Each row was made from one walk, in order. Every step used is in the known rows, and no mark comes twice. Write each row's walk.
Known rows
benet/libo/vana: [ 0.37 -1.41 -1.94  5.43 -0.22 -2.25 -0.85  1.18  1.80  0.35 -0.07 -0.21
 -2.83 -0.71 -1.65  0.50  1.58  2.64  0.72  1.69  2.82 -0.86  0.82  1.20
 -0.30]
benet/libo/sudota: [ 1.48 -0.32 -1.16  3.57  0.04 -2.57  0.50 -0.04  0.68  1.19  2.02 -1.27
 -1.76 -0.48 -1.76 -2.33  1.05  1.08  0.25  1.93  3.26  2.15 -1.29  0.79
  0.14]
geto/sudota/libo: [ 1.08 -2.21 -1.63  3.58 -0.22 -2.45 -2.14  0.06 -0.39  0.65  1.79 -0.62
 -1.27 -1.16 -0.87 -3.69  1.41  2.31  1.75  0.84  3.10  1.26 -1.51  0.26
  1.13]
moturom/lorak/sudota/geto/lenu: [ 0.25 -4.25 -2.67  5.10  0.85 -2.56 -3.09 -0.64  0.09  0.57  2.41 -0.94
 -2.88 -0.54  1.92 -4.78  1.42  2.22  1.89  1.05  2.79  1.17 -1.37 -3.30
  2.06]
lenu/geto/sudota/libo: [ 1.60 -3.04 -1.38  3.62 -0.79 -2.21 -4.25 -0.21 -0.95  0.43  2.24 -1.07
 -0.87 -1.50 -1.42 -5.09  1.76  3.24  2.00  0.41  3.45  1.16 -1.41  1.68
  1.73]
lenu/geto: [ 0.54 -2.41 -1.92  2.57 -1.23 -2.23 -3.76  0.48  0.88  0.55  2.22 -1.77
 -1.15 -0.61 -1.05 -2.56  0.17  2.91  1.82  1.13  3.28 -1.39  0.19  2.06
  1.92]
libo/sudota/lorak: [ 0.63 -2.14 -2.12  3.68  0.71 -3.38 -3.04 -0.09  0.71  1.25  1.78 -1.81
 -1.93 -0.76 -2.44 -3.01 -0.90  0.04  2.33  2.17  2.26  1.57 -3.08  0.35
  1.27]
libo/moturom/lorak: [ 0.45 -2.06 -1.95  4.93 -0.70 -4.05 -1.34  1.04  1.67 -0.62  2.11 -2.22
 -1.95  0.57 -0.34  1.85  1.07  2.89  0.57  2.85  1.57 -0.36  0.25  0.11
  0.76]
sudota/fofa/moturom: [ 0.34 -2.54 -2.90  2.21 -0.40 -0.50 -0.39  1.23  2.21  0.52  1.71 -2.43
 -0.97  0.35  1.77 -1.15  1.05  3.82 -1.19  1.09  2.19 -1.21 -0.66  0.75
 -0.59]
fofa/moturom/lorak/sudota: [-0.99 -1.12 -2.41  4.89 -0.95 -4.10 -0.90 -0.68  2.04  1.19  2.59 -1.79
 -1.42  0.79  1.76 -0.72  0.79  1.60  0.32  2.19  1.40 -2.26 -1.12 -1.64
  1.52]
fofa/moturom/geto/lenu: [ 1.55 -5.69 -1.73  1.22 -0.77 -1.06 -3.03  1.38  2.45  0.20  2.65 -2.83
 -2.38  0.11  4.37 -2.68  3.93  3.81 -1.08  0.91  2.66  2.42 -0.06  1.05
  0.76]
moturom/lorak: [ 0.47 -1.76 -2.31  4.70 -1.21 -3.68 -0.78  0.51  1.46  0.45  2.19 -0.74
 -2.88 -0.03 -0.91  0.72  0.04  2.45  1.60  2.09  1.58 -1.06  0.46 -1.50
  1.46]
benet/libo: [ 0.29  0.05 -1.53  3.67 -0.88 -2.02  0.08  0.59  1.41  0.87  1.90 -0.48
 -1.70 -0.27 -1.00 -2.92  1.54  3.41  1.04  1.29  3.44  0.45  0.02  1.13
 -0.03]
geto/lenu: [ 0.68 -3.42 -2.14  2.00  0.01 -1.89 -1.99  1.05  1.66  0.15  1.55 -1.81
 -3.11 -0.22  2.10 -1.31  1.15  2.76  1.25  1.24  3.72  0.30 -0.05 -0.44
  1.08]
sudota/libo/vana: [ 0.88 -2.98 -2.25  4.84  0.71 -2.31 -2.82  1.37  1.26 -0.40 -0.98  0.77
 -2.31 -1.01 -2.34  0.53  1.12  1.94  1.38  1.53  2.44 -1.68  0.25  1.26
  0.67]
fofa/moturom: [-0.16 -2.04 -2.06  2.12 -1.36 -2.33 -0.78  1.03  3.04  0.58  1.90 -2.82
 -1.30  0.72  2.22  0.15  1.25  2.76 -0.24  1.62  2.22 -1.42 -0.39  1.15
  0.23]
moturom/lorak/sudota: [-0.95 -0.58 -2.51  5.30 -0.25 -4.27 -1.22 -0.83  0.79  1.32  2.48 -0.37
 -1.76  0.15 -0.46 -1.50 -0.36  0.77  1.80  2.20  1.95 -2.14 -0.77 -2.39
  2.25]
lorak/sudota/geto/lenu: [-0.12 -3.96 -2.56  3.60  1.31 -1.75 -3.26 -0.39  0.12  0.82  2.07 -1.22
 -2.05 -0.67  2.25 -5.85  1.16  1.62  1.81  0.72  3.69  0.95 -1.64 -2.00
  1.78]
vana/libo/sudota/fofa/moturom/geto/lenu: [ 2.51 -4.63 -1.56  1.44  0.19  0.18 -1.91  1.18  1.14  1.16  3.45 -3.49
 -1.67 -1.00  1.74 -1.54  5.03  2.79 -2.04  1.35  2.90  4.87 -1.49  1.21
  0.07]
sudota/geto/lenu: [ 0.92 -4.88 -2.37  2.97  0.57 -1.18 -3.04  0.69  0.61  0.08  1.81 -1.49
 -2.84 -0.77  1.96 -4.33  1.55  2.99  1.68  0.58  3.51  1.88 -0.72 -1.19
  1.11]
sudota/libo/moturom/geto/lenu: [ 2.25 -5.76 -1.31  2.05  0.88 -1.20 -4.45  1.77  0.87 -1.01  1.84 -1.61
 -1.45 -0.48  1.68 -3.95  4.49  3.94 -0.29  1.23  3.23  3.85 -0.30  2.44
  0.78]
moturom/lorak/sudota/libo/benet: [ 0.14 -2.70 -1.96  3.94  0.90 -4.25 -2.17  0.14  0.45  0.46  0.89 -0.39
 -2.34 -1.29 -0.96 -2.87 -0.57  2.05  1.14  2.17  2.46  0.52 -1.24 -3.01
  1.60]
lenu/geto/sudota/fofa/moturom/libo: [ 1.52 -2.35 -1.58  3.35 -1.10 -0.37 -1.97 -0.18  0.84  0.64  3.50 -1.90
 -0.19 -0.49  1.12 -2.46  2.85  4.16 -1.32  1.03  2.31 -0.70 -1.57  1.22
 -0.03]
lorak/sudota/fofa: [-0.78 -1.01 -3.26  3.34  1.36 -1.19 -1.08 -0.15 -0.04  1.49  1.82 -0.32
 -0.36 -0.39 -0.59 -4.21 -0.80  1.43  0.68  1.14  2.97 -2.12 -1.31 -1.19
  0.96]

Which walk is each row?
[-1.29  0.66 -1.63  5.57 -0.28 -4.54 -1.14 -0.25  0.90  1.05  3.27 -2.30
 -0.43  0.02 -1.59  1.39  1.87  0.82  1.25  3.32  2.31 -0.56 -1.20 -0.40
  1.54]
vana/libo/moturom/lorak/sudota
[ 2.80 -6.22 -2.10  1.25  0.65  0.08 -2.48  1.11  1.25  0.45  2.61 -3.05
 -2.13 -0.35  3.46 -3.44  3.56  3.04 -2.44  0.90  2.49  3.87 -1.26  0.60
  0.20]
libo/sudota/fofa/moturom/geto/lenu
[ 0.28 -0.35 -1.50  3.74  0.21 -3.32 -2.37  0.02  0.58  1.99  2.75 -2.34
 -1.38 -1.44 -4.26 -0.96  0.70 -0.31  2.77  2.64  2.69  2.66 -3.35  1.02
  1.20]
vana/libo/sudota/lorak
[-0.32 -1.33 -3.42  5.10  0.87 -2.08 -0.78 -0.41 -0.09  1.27  2.15 -0.01
 -1.31 -0.28 -0.94 -2.95 -0.52  2.00  0.74  1.52  1.94 -1.85 -1.03 -2.56
  1.22]
moturom/lorak/sudota/fofa
[ 0.75 -2.38 -0.69  3.25 -0.97 -2.63 -2.42  0.77 -0.18  1.29  4.46 -3.98
 -0.15 -1.17 -0.47 -0.93  4.01  1.56  0.08  2.11  2.79  4.04 -1.10  1.92
  0.90]
vana/libo/moturom/geto/sudota
[-1.00 -1.98 -2.60  4.17  0.93 -2.43 -2.39 -0.77 -0.22  1.45  2.30 -0.38
 -0.48 -0.62 -0.23 -6.02 -0.26  0.50  2.14  1.06  2.77 -0.54 -1.70 -1.64
  1.94]
lorak/sudota/geto
[ 0.43 -0.68 -1.19  2.79 -1.27 -1.94 -0.25  0.47  3.15  0.41  2.54 -0.88
 -0.78  0.56  1.27  0.48  2.29  2.71 -0.72  2.13  1.89 -2.06 -0.67  1.06
  0.07]
fofa/moturom/libo
[ 0.21 -0.47 -1.19  3.79 -0.28 -2.52 -0.68  1.26  1.63 -0.33  1.79 -2.26
 -0.67  0.35 -0.34 -1.39  2.37  3.70 -0.03  2.17  3.35  0.96 -0.21  2.83
 -0.72]
benet/libo/moturom
[ 0.53 -4.48 -1.87  3.69 -1.07 -2.55 -4.50  0.10  0.73  1.53  3.58 -3.31
 -1.40 -0.73  1.29 -5.35  2.23  2.48  0.99  1.07  1.53  3.51 -2.82  0.89
  1.05]
fofa/moturom/geto/sudota/lorak
[ 0.26 -4.54 -2.35  5.29  1.23 -2.90 -3.51 -0.19  0.20 -0.30  2.39 -2.09
 -2.07 -0.13  2.26 -3.88  2.23  2.52  1.06  1.67  2.75  1.69 -1.51 -2.02
  1.45]
libo/moturom/lorak/sudota/geto/lenu
[ 1.69 -0.43 -0.95  3.13  0.39 -2.67 -0.12 -0.33  1.04  0.94  2.45 -0.23
 -1.25 -0.44 -1.96 -0.26  0.57 -0.48  0.13  2.65  2.39 -0.05 -1.59 -0.01
  0.95]
moturom/libo/sudota
[ 1.57 -1.00 -0.87  2.78 -0.37 -2.49  0.07 -0.13  2.28  0.78  2.54 -1.59
 -0.94  0.27  0.25  0.72  1.80  0.35 -1.36  2.67  1.89 -0.14 -1.93  0.71
  0.25]
fofa/moturom/libo/sudota
[ 0.56 -1.54 -1.73  5.01  0.14 -2.35 -1.43  0.88  2.16  0.00  0.35  0.88
 -2.28 -0.59 -1.89  2.80  1.10  1.12  0.55  2.44  2.00 -3.18  0.51  0.29
  0.51]
moturom/libo/vana
[ 0.75  0.40 -1.01  2.66 -0.29 -2.96  0.08  0.24  0.75  1.92  2.90 -2.41
 -1.15 -1.13 -3.32  1.79  1.23 -0.82  1.10  2.73  3.18  1.77 -1.60  0.79
  1.10]
vana/libo/sudota
[ 2.01 -1.10 -2.02  3.26  1.39 -0.64  0.16  0.03  0.11  0.83  2.20  0.16
 -0.89 -0.78 -2.22 -1.70  0.37  0.95 -0.79  1.91  2.37  0.11 -1.72 -0.46
  0.03]
moturom/libo/sudota/fofa
[ 2.36 -4.13 -1.40  3.36  1.36 -1.27 -2.24 -0.22  0.19  0.24  2.39 -0.74
 -2.49 -0.99  0.76 -3.69  2.26  1.19  0.50  1.42  3.14  2.89 -2.01 -1.36
  1.00]
moturom/libo/sudota/geto/lenu
[ 1.48 -4.07 -2.55  2.99  0.21 -0.36 -1.96  0.46 -1.11  1.46  3.22 -1.55
 -1.09 -1.33  0.08 -5.03  1.44  2.70 -0.32  0.43  2.44  2.34 -0.90 -0.56
  0.67]
moturom/geto/sudota/fofa
[ 1.03 -4.18 -1.48  2.58 -1.69 -2.15 -2.30  0.33  0.93  1.38  3.83 -3.53
 -1.12 -0.37  2.82 -3.18  2.97  2.35 -0.83  0.99  1.92  2.50 -1.00  0.64
  0.94]
fofa/moturom/geto/sudota
[-0.57 -2.59 -2.42  6.25  0.74 -3.64 -2.56 -0.58 -0.10  0.39  2.64 -1.31
 -0.67 -0.06 -0.22 -3.80  0.83  1.38  1.43  2.05  1.75  0.10 -1.57 -1.68
  1.61]
libo/moturom/lorak/sudota/geto
[-0.29 -1.52 -1.97  7.00  0.49 -3.23 -1.80 -0.71 -0.24  0.45  2.75 -0.87
 -0.72 -0.17 -0.65 -5.18  2.06  2.65  1.09  1.82  2.17  1.42 -1.58 -0.97
  0.76]
benet/libo/moturom/lorak/sudota/geto
[-0.60  0.15 -2.57  5.44  0.78 -2.32 -0.66  0.13  0.00  1.05  2.98 -1.71
 -0.14 -0.50 -2.18  0.00  1.72  2.03  0.26  2.56  2.32 -0.37 -1.45 -0.74
  0.52]
vana/libo/moturom/lorak/sudota/fofa
[ 1.98 -1.88 -2.20  5.26 -0.68 -1.72  0.94  0.23  1.43  0.62  2.41 -1.95
 -2.24  0.19  0.17 -0.83  2.41  4.00 -1.84  1.78  1.32  1.80 -1.20 -0.50
 -0.88]
benet/libo/sudota/fofa/moturom/lorak
